Known rows, with every way that one mark hangs from another:
tutodok{mavu}: [ -2.6   7.4  -1.4  -0.8 -17.1   0.5 -18.3   3.5 -12.5   5.7 -16.2  -3.6
  10.6  16.0  13.9  -8.3  23.3  10.8   1.8  -1.9  -1.1   8.1  -3.3  -1.1
   5.5]
ponid{lezoteg segup}: [-25.9  12.6 -17.2  33.4 -16.4  -2.2 -37.4  -7.0  -1.5   6.5  17.6   5.2
   4.8  28.0  19.1  16.0   8.8   5.0  20.2 -39.5  -5.2   8.0  21.0   0.5
 -16.6]
tutodok{liki}: [-16.1   0.9  -5.9   1.3   6.0  -4.3 -19.8   2.4  -1.9  -6.1  -5.1   9.1
  10.4  13.1  22.3  -6.7   5.3 -14.4   5.2 -16.3   0.7   6.9   3.4 -22.5
 -19.2]
tutodok{liki{ganok{lezoteg{ponid}}}}: [-13.5 -15.3  -6.3  26.1  26.6 -28.7 -38.4  12.7  -4.8 -10.2   9.1  -0.5
  14.2  16.2  26.1 -14.7  10.3  -7.5  -5.3 -24.0  -7.5   1.7  -0.7 -16.0
  11.6]
mavu{ponid{lezoteg} tutodok}: [ -3.8  18.4 -13.5  19.9  -1.5  -5.5   8.4   5.6   5.7  12.8   3.7  13.5
  19.1   2.9  24.7   3.6  14.0   3.4 -24.9 -16.9   1.7  10.3  23.2 -17.6
  16.8]
tutodok{liki mavu}: [-11.8   3.3  -0.8 -18.3 -10.5  -8.1 -19.6   2.3 -14.3  -9.1 -20.0  -6.2
  10.9  12.4  22.1 -14.5  30.1 -10.9   7.2 -10.0   7.4   4.2   4.2 -16.6
 -10.1]
liki{ganok tutodok}: [ -9.6 -19.5  -9.4  43.9  17.7 -10.4 -34.9  14.3  -6.2  -1.4  21.0  -0.4
  10.5  41.2 -12.1  -9.2   7.7  10.4  -4.6   1.3  -1.7  17.4  -5.6 -19.8
  21.5]
liki{ganok{lezoteg} tutodok{mavu{ponid}}}: [  0.1 -26.2 -19.4  29.6  11.8 -29.7 -38.0  12.3 -26.1  -0.1   5.0 -19.5
  13.5  28.1   4.7 -23.2  36.7  10.7 -22.3  -2.5  -2.4   5.0  -2.2 -23.6
  43.0]
mavu{ponid{segup}}: [-15.0 -10.3 -18.3  12.5   2.9  -4.7 -29.8  -6.8 -25.8  -1.2   6.0  12.3
  -4.3  -0.7  38.6  -1.5  -2.1  -7.3   0.9 -18.0   4.1   8.3   9.5 -11.2
   3.0]
lezoteg{ganok ponid{namaz segup}}: [-40.3  13.1  -8.7  29.0  31.1  -5.5 -45.0  -3.4  -4.9   1.1   5.5   6.3
   1.6  -0.3  46.9   0.0  25.8  14.1   3.6 -25.5  10.7  21.0   6.0  13.1
  25.3]
ponid{namaz}: [-24.2  12.7 -18.9  26.5  -1.0   5.6 -21.9 -17.0   7.5   6.8  -1.6  13.6
  13.1   1.1  13.5  -9.6  15.2  11.1   1.6  -2.9   0.7  13.0   0.8 -20.1
   0.9]
liki{ganok{lezoteg{ponid}} tutodok{mavu}}: [ -6.6 -20.0  -5.4  35.3  21.6 -30.1 -35.9  16.5 -19.5  -1.6   4.7 -25.1
  14.2  34.4   3.4 -21.8  42.6  16.0 -16.7  -6.7 -12.8   5.4  -3.6   3.5
  45.0]
liki{ganok}: [  0.2 -12.8  -6.1  34.4   3.3  -6.0 -38.0  14.7   0.6   2.4  17.1  11.6
  11.7  25.6   0.5  -5.0  -6.2  14.5   2.9  -5.9  -0.6  15.5 -12.6 -18.1
  13.2]
tutodok{liki{ganok}}: [ -9.1 -14.6  -5.8  14.4   9.7 -11.4 -38.3  12.1  -0.8 -12.5  11.2   7.8
  11.3  23.4  10.6  -9.6   1.7  -8.6   9.1 -13.0   8.7  10.9  -5.1 -33.3
  -4.8]
ponid{lezoteg{ganok{liki{tutodok}}} segup}: [-41.7  17.7 -16.1  46.2  20.3 -13.7 -40.6  18.3  -7.0  -8.9  15.0  -9.3
  10.9  38.5  28.5  16.4  32.1   8.2   0.4 -34.5   4.6  18.9  20.3   8.1
  -8.7]
mavu{ponid{namaz segup}}: [-32.5  -3.5 -31.5  21.4   3.6  -2.8 -34.6 -26.0 -20.6  -2.2   7.4  13.9
  -1.4 -10.2  37.4  -8.3  12.0  -3.2   2.9 -13.5  14.5  10.5  14.4 -22.8
   5.9]
tutodok{liki{ganok} mavu}: [ -5.1 -11.2  -0.9  -3.4  -5.5 -15.7 -38.6  12.3 -14.1 -14.6  -0.8  -5.2
  12.6  24.6   8.6 -16.1  25.4  -5.2  10.7  -5.6  16.5   8.5  -5.6 -27.6
   2.5]
liki{ganok{lezoteg{ponid}}}: [ -2.6 -13.9  -5.5  45.7  22.5 -24.3 -39.5  15.8  -3.2   3.9  14.5   0.9
  15.4  19.3  16.5  -9.8   5.3  17.1 -12.3 -18.1 -18.6   5.1  -8.9  -0.5
  30.0]
segup{ponid}: [ -5.1  10.4  -8.0  18.9  13.1   7.5 -34.1   3.9  -9.3  16.1  -4.1   9.4
   7.7  -3.7  19.2   2.2  -9.3  22.8 -15.9 -13.6  -8.1  18.9  11.4   0.6
   4.7]
ponid{lezoteg{ganok} namaz segup}: [-46.0  28.8 -26.3  43.5  -0.4  -1.8 -51.6 -10.5  13.7   9.0  16.0   4.4
  12.9  18.4  26.3  13.6  29.9  17.1  17.3 -37.4   9.5  19.6  17.6  -9.8
   2.5]
liki{tutodok}: [-16.0  -4.7  -9.1  26.2  12.4  -3.7 -14.5   3.7  -5.9   4.9   0.2  -1.3
   9.9  30.6   2.6  -9.0  11.4   3.6  -7.2  -2.7 -10.6  13.5   5.7  -6.4
   5.4]
mavu{tutodok}: [-13.8  19.0   0.2  17.9   0.5   9.6  -3.2   5.2  12.0  18.4  -3.5  19.2
  11.4  13.2   4.5  -2.0  12.7  -1.6 -20.5  -7.7  -8.6  11.8  15.6   1.7
  11.5]
segup{ponid{lezoteg{ganok{liki}} namaz}}: [-28.7  39.9 -23.6  42.5  28.8  -2.8 -36.4  10.2   6.5   6.4   0.3   0.3
  26.3  -9.7  35.8  11.3  23.0  41.1 -20.9 -20.3  10.2  27.8  16.8 -10.9
   3.1]
lezoteg{ponid{namaz segup}}: [-38.5   6.2 -14.8  26.4  15.2  -2.0 -34.4 -21.8 -13.8  -3.2   8.0   8.8
  -3.1  -2.4  35.4  -7.6  19.3   5.5   9.6 -18.5   3.4  10.0  12.2  10.4
   9.2]

Rows:
[-36.3  24.2 -31.3  31.8  -3.0  -0.7 -17.3 -23.0   4.0  10.3  15.0  15.0
   9.4  -7.0  27.4   1.9  31.3  -3.1 -10.1 -26.6  16.2   9.7  40.6 -18.6
  13.4]  mavu{ponid{lezoteg namaz segup} tutodok}
[-14.7   5.3 -26.0  17.7  -3.1 -13.3  -7.5 -10.3 -15.6  -1.4  -4.8 -17.4
  18.6  13.4  17.5 -16.8  49.1  15.5  -9.0  -1.5  12.3  11.0  11.9 -26.7
  18.2]  liki{tutodok{mavu{ponid{lezoteg namaz}}}}
[-37.9  12.1 -26.4  19.5   4.8   4.3 -20.8 -23.8  -6.3   9.7   6.9  21.5
  -0.8 -13.2  26.5  -9.0  27.0 -12.5 -15.8 -11.3  16.0  11.1  32.4 -15.0
  20.0]  mavu{ponid{namaz segup} tutodok}
[-21.9   4.5  -8.5  16.8  11.2  -8.5  -8.4  15.4 -25.9 -17.5 -12.9 -13.6
  12.0  23.8  13.5 -13.2  43.0   3.5 -15.4   6.6   0.4   8.5   4.3   1.9
  -5.9]  ganok{liki{tutodok{mavu}}}
[-39.3   5.0 -20.8  38.9  15.5 -12.7 -40.8 -20.0  -6.0   9.1   3.6   0.4
   4.4  -1.4  35.6  -9.4  26.4   3.7  -5.5 -31.5 -19.3   0.3  14.4  12.0
  16.3]  ganok{lezoteg{ponid{namaz segup}}}
[-22.8  22.2 -11.1  44.2  23.3 -14.4 -15.5  31.5   5.9  -5.9   1.8  -9.5
  26.5  33.7  23.4  10.6  29.6  20.3 -13.3 -19.6  -0.8  20.5   6.3  -4.8
  -1.8]  ponid{lezoteg{ganok{liki{tutodok}}}}
[-16.7   4.0   0.4  16.6  11.7  -4.7 -20.9  12.3   9.7   0.2   9.5  17.0
  12.7  21.3  -0.1  -8.1  14.5 -16.3 -10.7 -11.5   8.6  12.2  14.8 -21.3
  10.0]  mavu{tutodok{liki{ganok}}}
[-24.9   8.9 -16.4  37.4  18.2 -15.7 -21.9 -10.2   3.0   9.8  -5.7  -0.4
  17.1  -4.0  32.1 -13.8  24.7  12.5 -16.8 -18.1 -23.3   2.1   2.8   5.0
  20.1]  ganok{lezoteg{ponid{namaz}}}
[-20.7   7.3  -8.2  35.8  32.9 -24.5 -13.1  18.1 -13.5 -10.3  -8.6  -3.3
  17.7   1.3  43.9  -9.4  20.7   7.1 -29.0 -18.1 -24.0  -2.3   1.7  19.2
  -1.3]  ganok{lezoteg{ponid} liki}
[  3.2 -20.7  -9.9  -9.3   0.0 -21.5 -30.8  11.3 -27.3 -19.6  -2.0  -4.2
  10.7   7.2  26.8 -20.9  23.6  -5.8   0.9  -3.6  25.8   8.0  -7.2 -41.4
  12.2]  tutodok{liki{ganok} mavu{ponid}}
[ -1.2 -20.2 -14.0   0.3   2.3 -33.3 -39.2  10.9 -24.3 -11.8  -3.6 -11.5
  14.2   7.7  28.7 -21.8  30.8  -7.7 -10.0 -13.2  10.2  -0.1  -2.3 -36.7
  18.1]  tutodok{liki{ganok{lezoteg}} mavu{ponid}}
[-12.9   5.2 -18.8  20.1  10.3 -20.8  -0.6  16.3 -28.6 -21.5  -7.3 -17.9
  20.5  17.7  28.4  -9.3  44.6   9.4 -19.1  -3.1   9.8   7.4  10.3 -11.4
  -4.6]  ganok{liki{tutodok{mavu{ponid{lezoteg}}}}}
[-21.5  37.2 -21.0  37.9  17.4   1.8 -41.2   1.3  14.4  19.6   2.8   2.7
  24.1  -4.6  29.7  10.8  17.0  44.7 -12.7 -26.0   4.6  29.5  16.9 -13.2
  14.8]  segup{ponid{lezoteg{ganok} namaz}}
[-31.5  14.3 -31.9  34.3   7.7 -11.4 -40.4  -9.4  -2.8   3.4  13.6   6.0
  10.3   1.3  45.1   7.3  24.5  13.6   2.8 -31.3  18.8  17.3  13.9 -24.2
  13.3]  mavu{ponid{lezoteg{ganok} namaz segup}}
[ -3.9   4.4 -12.5  12.7   6.4 -18.4 -12.0  16.6 -15.4   1.0  -8.3 -19.9
  20.7  25.1  25.0  -4.3  42.6  18.9 -16.2  -8.2  10.3  17.2   3.3 -16.1
  27.7]  liki{tutodok{mavu{ponid{lezoteg{ganok}}}}}
[ -4.3  -7.1  -7.9 -24.5  -4.4 -14.1 -13.4   1.4 -28.0 -13.3 -20.1  -4.8
   9.5  -2.4  38.9 -19.4  27.4 -12.7  -3.8  -6.8  17.9   3.9   3.0 -30.2
  -2.2]  tutodok{liki mavu{ponid}}
[-26.0 -18.8  -9.4  26.9  24.2 -28.2 -55.4   4.4 -12.5 -11.6  17.0  -1.1
   2.6  18.7  29.0 -10.2  13.0 -17.2   5.9 -35.0  -4.0   0.8  10.3  -8.0
   6.4]  tutodok{liki{ganok{lezoteg{ponid{segup}}}}}
[ -4.8  27.9  -8.3  29.7  16.0  -1.4 -38.3  19.5   6.4  21.1   1.7   1.1
  20.3   7.3  29.7  19.0   3.7  40.4 -15.5 -29.1  -2.8  27.6  13.8  -1.7
  13.2]  segup{ponid{lezoteg{ganok}}}
[-30.5   8.6 -36.0  31.4  -5.2  -6.5 -30.8 -23.7  -9.8   0.6  15.4   7.9
   7.0  -2.0  36.6   1.7  17.4   6.9   9.3 -26.8  14.1   8.8  18.8 -27.2
   0.5]  mavu{ponid{lezoteg namaz segup}}
[-16.1  15.4   6.9  25.3  45.3 -15.2 -15.2  35.3 -11.1 -15.4  -9.6   2.2
  16.3   2.6  52.1  -0.9  16.6  18.7 -23.9 -11.0   2.2  17.9  -9.7  18.1
  13.6]  lezoteg{ganok{liki} ponid}
[ -8.9 -22.0  -8.5  53.2  36.5 -28.1 -37.2  17.3  -7.3   1.5  17.2 -10.6
  14.6  34.5   4.9 -14.9  19.6  13.2 -20.8 -11.8 -19.9   7.9  -1.8  -0.8
  38.7]  liki{ganok{lezoteg{ponid}} tutodok}
[-43.2  20.0 -30.5  42.8 -14.6   1.2 -41.0 -26.9   7.2   6.3  19.3   6.2
   8.4  15.4  18.0   9.2  26.2  10.2  22.5 -33.2   3.6  11.3  23.1 -12.6
 -10.5]  ponid{lezoteg namaz segup}
[-10.5  17.0 -13.2   6.3   5.3 -12.1   6.9   4.1   5.8   0.2   0.6  12.0
  18.6   1.5  31.3  -0.8  21.4 -15.4 -21.5 -25.3  10.4   7.4  28.8 -32.3
   1.4]  mavu{ponid{lezoteg} tutodok{liki}}
[-32.9  -1.9 -25.7 -15.9  -6.0 -11.6 -35.5 -24.1 -32.3 -17.4  -8.4  -3.2
  -0.5 -11.5  43.6 -19.2  42.7 -20.3  10.8 -13.9  30.1   4.2  17.3 -31.3
  -3.8]  tutodok{liki mavu{ponid{namaz segup}}}
[ -2.0   3.4 -13.8 -15.1 -11.1 -19.7  -9.4   2.4 -19.8 -12.4 -12.7 -10.1
  17.8   5.3  41.7  -9.2  33.7  -5.4   1.5 -18.9  16.9   2.9   8.6 -33.3
  -7.3]  tutodok{liki mavu{ponid{lezoteg}}}
[-14.9 -12.9 -11.7  26.1  12.8 -22.6 -45.5  10.6   1.7  -3.7   8.5   2.4
  14.8  23.6  11.4 -10.9   8.8  -9.2  -1.0 -23.3  -9.5   3.6  -0.7 -30.4
   2.0]  tutodok{liki{ganok{lezoteg}}}
[-20.7  -3.3 -22.2  23.3  19.9 -28.2 -12.1  14.8 -31.6 -11.1 -18.3 -22.5
  16.2   9.7  29.0 -19.4  47.9   0.7 -35.9  -3.2  -9.7  -1.6   9.3  -3.9
   8.0]  ganok{lezoteg liki{tutodok{mavu{ponid}}}}
[-40.2   4.5  -0.8  34.0  51.6 -17.8 -33.4  24.7 -25.8 -20.4   4.7  -7.2
   0.8  19.0  45.4   1.5  32.2   3.9 -14.3 -19.6   5.0  18.6   9.8  27.9
  12.8]  lezoteg{ganok{liki{tutodok}} ponid{segup}}
[ -8.2 -18.7 -21.6  25.2  10.5 -16.3 -32.6  -0.8 -22.9 -10.4   8.8 -11.0
  12.3  19.7   1.4 -27.4  40.5  15.4  -9.9  14.9  21.6  15.3  -5.6 -36.3
  39.2]  liki{ganok tutodok{mavu{ponid{namaz}}}}
[-16.0  28.8  -7.8  38.4  14.0 -11.5 -18.9  30.9  10.4  -4.7   0.8  -0.1
  27.3  25.4  33.3  15.1  18.4  24.1  -8.9 -24.3   1.3  18.8   1.0  -4.7
  -7.6]  ponid{lezoteg{ganok{liki}}}
[-28.9 -10.9 -20.3  53.0  20.9 -21.2 -59.1  -6.9  -6.5   1.5  22.1   2.4
   5.5  12.0  19.6 -10.0  19.4  11.1   0.7 -23.8  -6.9   6.3   4.8  -1.1
  28.7]  liki{ganok{lezoteg{ponid{namaz segup}}}}
[-18.7  10.2   7.2  17.7  46.0 -19.2 -12.3  35.3 -23.8 -19.6 -15.3 -17.4
  14.9  16.2  42.3  -9.2  47.4  17.5 -27.7  -1.6   6.0  18.2  -5.0  22.8
  23.8]  lezoteg{ganok{liki{tutodok{mavu}}} ponid}
[-24.1 -10.0 -14.3  10.9  15.8 -12.6 -35.5   0.8 -14.9  -9.0  20.1  17.3
  -1.6   5.3  23.2  -8.8  15.0 -30.6  -9.4 -20.4  24.5  10.8  26.7 -25.6
  15.2]  mavu{ponid{segup} tutodok{liki{ganok}}}
[-26.2  -0.2 -11.5  31.9  13.8 -17.4 -40.0  -4.6 -13.3   8.9   3.0  -0.4
   1.7   8.7  35.7  -2.8  13.7   0.4  -5.6 -36.3 -27.0  -1.6  14.0  24.7
  11.4]  ganok{lezoteg{ponid{segup}}}
[  4.0 -26.5 -11.0  19.5   9.3 -18.3 -29.2  14.1 -29.2  -9.6   6.8 -12.1
  11.1  27.1   3.0 -20.3  29.6  11.7  -9.8   8.7  14.7  13.1  -6.2 -26.0
  36.6]  liki{ganok tutodok{mavu{ponid}}}
[-11.8  24.7  -8.4   6.8  17.3 -14.1  -2.8  17.2  11.1   3.4  -0.3   9.1
  22.5   3.7  41.0   3.8  27.0  -9.1 -26.6 -29.0  14.3  14.9  24.1 -30.3
  15.6]  mavu{ponid{lezoteg{ganok}} tutodok{liki}}
[-54.5  33.1 -28.5  48.9  11.2  -6.9 -46.0  -0.1   5.1  -7.3  14.6   1.6
  14.6  14.1  36.4  13.9  38.7  15.0   8.3 -31.9  15.1  19.3  17.6  -5.3
  -9.9]  ponid{lezoteg{ganok{liki}} namaz segup}
[-22.0  13.1  -1.6  18.9  25.6 -10.5 -20.2  32.7 -15.9 -10.8 -15.2 -14.4
  15.6  25.9  24.4  -7.5  43.3  13.7 -20.6   0.5   7.2  19.1  -3.2   3.3
  10.5]  lezoteg{ganok{liki{tutodok{mavu}}}}
[-15.4  -4.4 -15.1  11.9  16.3 -15.2  -3.8  15.1 -37.5 -21.3 -14.5 -13.2
  12.7   9.7  27.1 -17.6  38.5   3.1 -23.0   8.7  10.2   8.0   3.9  -8.0
   1.2]  ganok{liki{tutodok{mavu{ponid}}}}
[-29.6  -8.3 -18.7  12.1  14.2 -14.5 -21.1   6.5 -45.7 -24.2  -5.0 -13.7
   0.9  13.1  30.6 -12.9  41.0  -6.4 -11.9  -1.8  13.0   7.5  14.2   0.5
  -3.6]  ganok{liki{tutodok{mavu{ponid{segup}}}}}
[-12.6 -20.1 -16.5  54.4  19.7 -22.5 -42.7  13.1  -0.2   8.1  17.3  -8.4
  15.2  41.7 -10.8 -12.1  16.0   7.4 -13.5 -10.1 -18.5   9.6  -0.1 -14.9
  26.7]  liki{ganok{lezoteg} tutodok}
[-14.3  18.7 -27.3  32.0   9.0 -11.9 -19.2   1.0   7.2   5.0   2.4   5.6
  25.0  -3.1  41.8   2.5  21.1  26.3 -10.7 -17.4  14.8  18.7   1.9 -35.8
  19.4]  mavu{ponid{lezoteg{ganok} namaz}}
[-23.1  11.5 -30.0  11.5 -21.0  -8.4 -30.4 -21.2 -21.6  -1.9   1.9  -5.9
   8.9  -0.2  34.3  -5.2  42.3  11.0   9.2 -19.7  21.0   5.1  16.7 -19.5
   7.3]  tutodok{mavu{ponid{lezoteg namaz segup}}}
[-24.1  -7.4 -17.3  29.9  27.9 -27.8 -40.0  -0.8   1.2  -8.9   9.0   0.3
  17.2   5.9  24.5 -20.7  23.1  -3.8  -4.3 -19.8  -0.6   4.2   1.3 -26.1
  13.6]  tutodok{liki{ganok{lezoteg{ponid{namaz}}}}}
[-23.3   4.2   4.3  21.9  29.6  -9.1 -41.4  13.9 -11.3   0.3   3.0   4.5
  -0.5  11.9  48.2   6.5  11.1  11.0   0.6 -28.7  -1.0  19.3   3.7  24.2
  22.6]  lezoteg{ganok ponid{segup}}
